Every row comes from one small tree of marks. The marks that hang from a mark follow it in brackets, in the order of their numbers. Every link used is in the known rows. Which tree was each row made from?
In the rows, zero is written as 128.
Known rows
q_104{q_611}: [116 113 106 126  84 160  96 136 128  98 132 128  91 150 144  95 106 103
 117 132 169 160 157]
q_915{q_964{q_104 q_501 q_660{q_278{q_35}}}}: [149 159 136 124 118 127 128 144 102  92 186 103 104 149 141  80 114 139
  94 155 159 153 197]
q_660{q_278 q_611}: [109 115 131 101 106 168  96 141 140  82 143 100 101 164 149 100  85  99
 111 121 153 193 172]
q_660{q_278{q_35{q_582}} q_611{q_104}}: [112 110 112 106 111 129  91 133 151  77 177 118  99 146 145  92  41 127
 119 144 155 187 183]
q_915{q_964{q_660}}: [133 154 124 123  86 147 108 129 129  89 141 112 108 157 124  89 132 130
 102 129 159 131 153]
q_611{q_35{q_278 q_582{q_746}} q_104}: [132  94  96  83 107 143 124  82 135  86 156 136  96 159 129  78  80 123
 129 169 162 176 207]
q_964{q_104 q_501 q_660{q_278{q_35} q_611}}: [140 134 134 118 114 145  94 149 106  84 173 118 113 155 148  67  85 134
 119 127 174 179 195]
q_501{q_611{q_35{q_582}}}: [101 114 123  97  85 145 101  90 130  94 135 124  95 122 140  85  61 142
 110 128 179 159 172]
q_104{q_611{q_35{q_278 q_582{q_746}}}}: [124  97  79  81  80 149 102  90 121  88 134 136  75 166 122  79  82 114
 124 150 194 183 194]
q_660{q_611}: [105 123 122 117  96 163  94 142 136  92 136 109 111 165 144  99  97 109
 123 113 167 157 142]
q_964{q_104{q_611} q_501 q_660}: [148 121 101 139 107 156  86 138  87  85 131 141 103 159 150  57 117 128
 123 140 191 147 166]
q_814{q_964{q_660{q_611}}}: [142 137 126 117  78 159  69 138 117  79 135 106 115 163 132  53 110 117
 120 106 167 150 134]
q_915{q_964{q_104}}: [127 150 130 130 120 130 132 138 130  98 156 109 100 159 150 112 116 120
  98 133 165 134 140]
q_501{q_611}: [ 97 121 138 118  99 152 111 123 132 101 127 120  94 135 149  80  93 115
 112 121 160 156 158]
q_611{q_35{q_582} q_104}: [120 104  99 106 102 148 109  88 143  86 160 128 112 130 142  93  70 141
 124 164 154 162 186]
q_582{q_35}: [110 127 125 122  87 183 133 129 134 110 150 115 112 161 139  80 112 113
 114 145 147 142 188]
q_964{q_104 q_660{q_278}}: [148 131 122 112 113 155 102 138 125  77 147 130  90 145 147  83 105 122
 114 129 151 168 190]
q_582{q_746}: [125 118 128 120 103 167 129 127 112  89 134 124  97 167 131  82 118 113
 121 133 156 138 182]
q_660{q_278{q_35{q_582{q_746}}} q_611}: [114 121 121  99  99 137 103 135 124  73 160 118  89 168 128  82  49 129
 118 119 171 170 198]
q_278{q_35}: [115 130 129 121  79 146 129 133 130 105 168 121 101 134 134  93 113 120
 113 132 149 143 173]
q_915{q_964{q_104{q_611{q_35}} q_660}}: [142 139 102 122  89 137  84 100 119 100 160 133 104 156 135  94 108 133
 110 137 184 159 158]
q_104{q_611{q_35{q_278 q_582}}}: [116  99  73  79  72 151  93 101 137  99 141 132  78 141 135  96  81 118
 117 148 190 191 174]
q_611{q_35 q_104}: [120 102 115 109 102 165 117  93 144  99 166 124 115 137 152  96 104 117
 127 163 137 171 193]
q_915{q_964}: [116 143 129 124 101 146 128 136 134 100 147 100 103 155 142 109 124 116
  98 140 152 135 150]
q_611{q_104}: [123 112 116 127 114 153 117 127 140  95 146 124 110 143 150  95 105 114
 130 152 136 156 173]

Which tree is each row?
[127  96 100  86 105 155 124  94 156 108 163 124 102 139 147  94 108  99
 127 172 141 198 198]	q_611{q_35{q_278} q_104}
[120 119 120  96  97 183 148 118 123 108 144 119  98 186 129  67 122  92
 121 151 156 153 211]	q_582{q_35{q_278} q_746}
[111  98 133 120 120 162 113  82 121 104 152 118 122 127 163  65  87 124
 123 171 156 176 198]	q_964{q_501{q_611{q_35 q_104}}}
[112  91  87  77 105 141  87  99 159  92 157 122 104 153 147  93  59 119
 130 155 176 200 172]	q_660{q_611{q_35{q_278 q_582} q_104}}
[131 131 112 130 116 145 113 110 104 106 162 112 110 157 156  97 107 124
 103 162 187 162 168]	q_915{q_964{q_104{q_611{q_35}} q_501}}
[103 107 114  78  86 136 109  87 145 103 138 122  86 127 140  79  69 128
 110 136 181 187 182]	q_501{q_611{q_35{q_278 q_582}}}
[135 120 140 100 120 160  99  97 101  87 150 124 105 133 155  53  86 137
 113 144 165 192 215]	q_964{q_104 q_501{q_611{q_35}} q_660{q_278}}
[164 119 106 106  92 152  74 101 112  79 161 124  88 141 147  57  96 119
 121 138 162 196 187]	q_814{q_964{q_104{q_611{q_35}} q_660{q_278}}}
[111 108 101  74  92 151 102  94 128  86 140 117  98 181 126  84  73 120
 127 133 190 181 186]	q_660{q_611{q_35{q_278 q_582{q_746}}}}
[144 155 123 129 108 133 105 140 122  89 151 124 107 159 139  90 127 136
 106 129 166 123 149]	q_915{q_964{q_104 q_660}}
[132 100  81  96 107 139 104 109 106  98 150 131  87 149 149  80  81 128
 117 158 211 186 180]	q_964{q_104{q_611{q_35{q_278 q_582}}} q_501}
[149 144 101 137  99 132  81 133 116  93 143 134  93 164 136  91 116 129
 108 128 185 140 140]	q_915{q_964{q_104{q_611} q_660}}
[131 129 138 122 137 146 103 119 121  83 146 115 107 147 151  61  94 120
 105 168 144 175 198]	q_915{q_964{q_501{q_611{q_104}} q_660{q_278}}}
[123 132 120 115  81 135 130 125 114  83 156 132  86 151 118  79  86 142
 116 130 166 122 186]	q_278{q_35{q_582{q_746}}}
[145 126 131 115 127 161  87 152 104  69 139 116 112 169 154  67  94 126
 120 128 175 181 182]	q_964{q_104 q_501 q_660{q_278 q_611}}
[111 105  83 109  73 154  85  99 132  88 141 129  88 141 134  91  70 135
 115 143 189 170 165]	q_104{q_611{q_35{q_582}}}
[125 125 124 122  97 172  84 144 105  83 128 114 126 169 138  63 116 126
 124 129 180 154 158]	q_964{q_501 q_660{q_611}}
[132 158 134 116 105 122  96 143 134  88 188 108 102 164 142  93  86 133
 101 115 167 167 170]	q_915{q_964{q_104 q_660{q_278{q_35} q_611}}}
[157 136 152 120 128 148  98 129  86  79 140 108  94 135 154  26  95 122
 108 135 163 171 179]	q_814{q_964{q_104 q_501{q_611} q_660{q_278}}}
[120 104  91 110  80 157  97  91 109  78 135 142  94 163 123  82  77 134
 121 141 190 154 186]	q_104{q_611{q_35{q_582{q_746}}}}
[167 142 132 136 109 152 107 141  78  79 144 117 110 150 142  35 134 132
 120 141 170 134 159]	q_814{q_964{q_104 q_501 q_660}}
[146 124 125 111  98 141  73 131 136  81 182 108 110 147 138  50  83 109
 126 135 131 192 183]	q_814{q_964{q_660{q_278{q_35} q_611{q_104}}}}
[120  91  98  82 111 146 100  89 136  82 151 127 101 177 135  79  63 119
 134 153 178 192 192]	q_660{q_611{q_35{q_278 q_582{q_746}} q_104}}
[123 108 116 110 115 134 103 125 134  72 171 127  97 166 136  82  40 125
 129 143 156 178 205]	q_660{q_278{q_35{q_582{q_746}}} q_611{q_104}}
[106 106 111  77  87 160 101 107 149 109 154 105 108 158 145 100 100  98
 123 132 173 203 173]	q_660{q_611{q_35{q_278}}}
[108 102 127 112 107 158 107  76 148 107 154 128 112 124 157  80  79 117
 126 152 144 181 186]	q_501{q_611{q_35 q_104}}
[116 146 154 141 142 128 129 135 106 107 144 102 102 148 162  80 103 129
  98 140 177 137 149]	q_915{q_964{q_104 q_501{q_611}}}
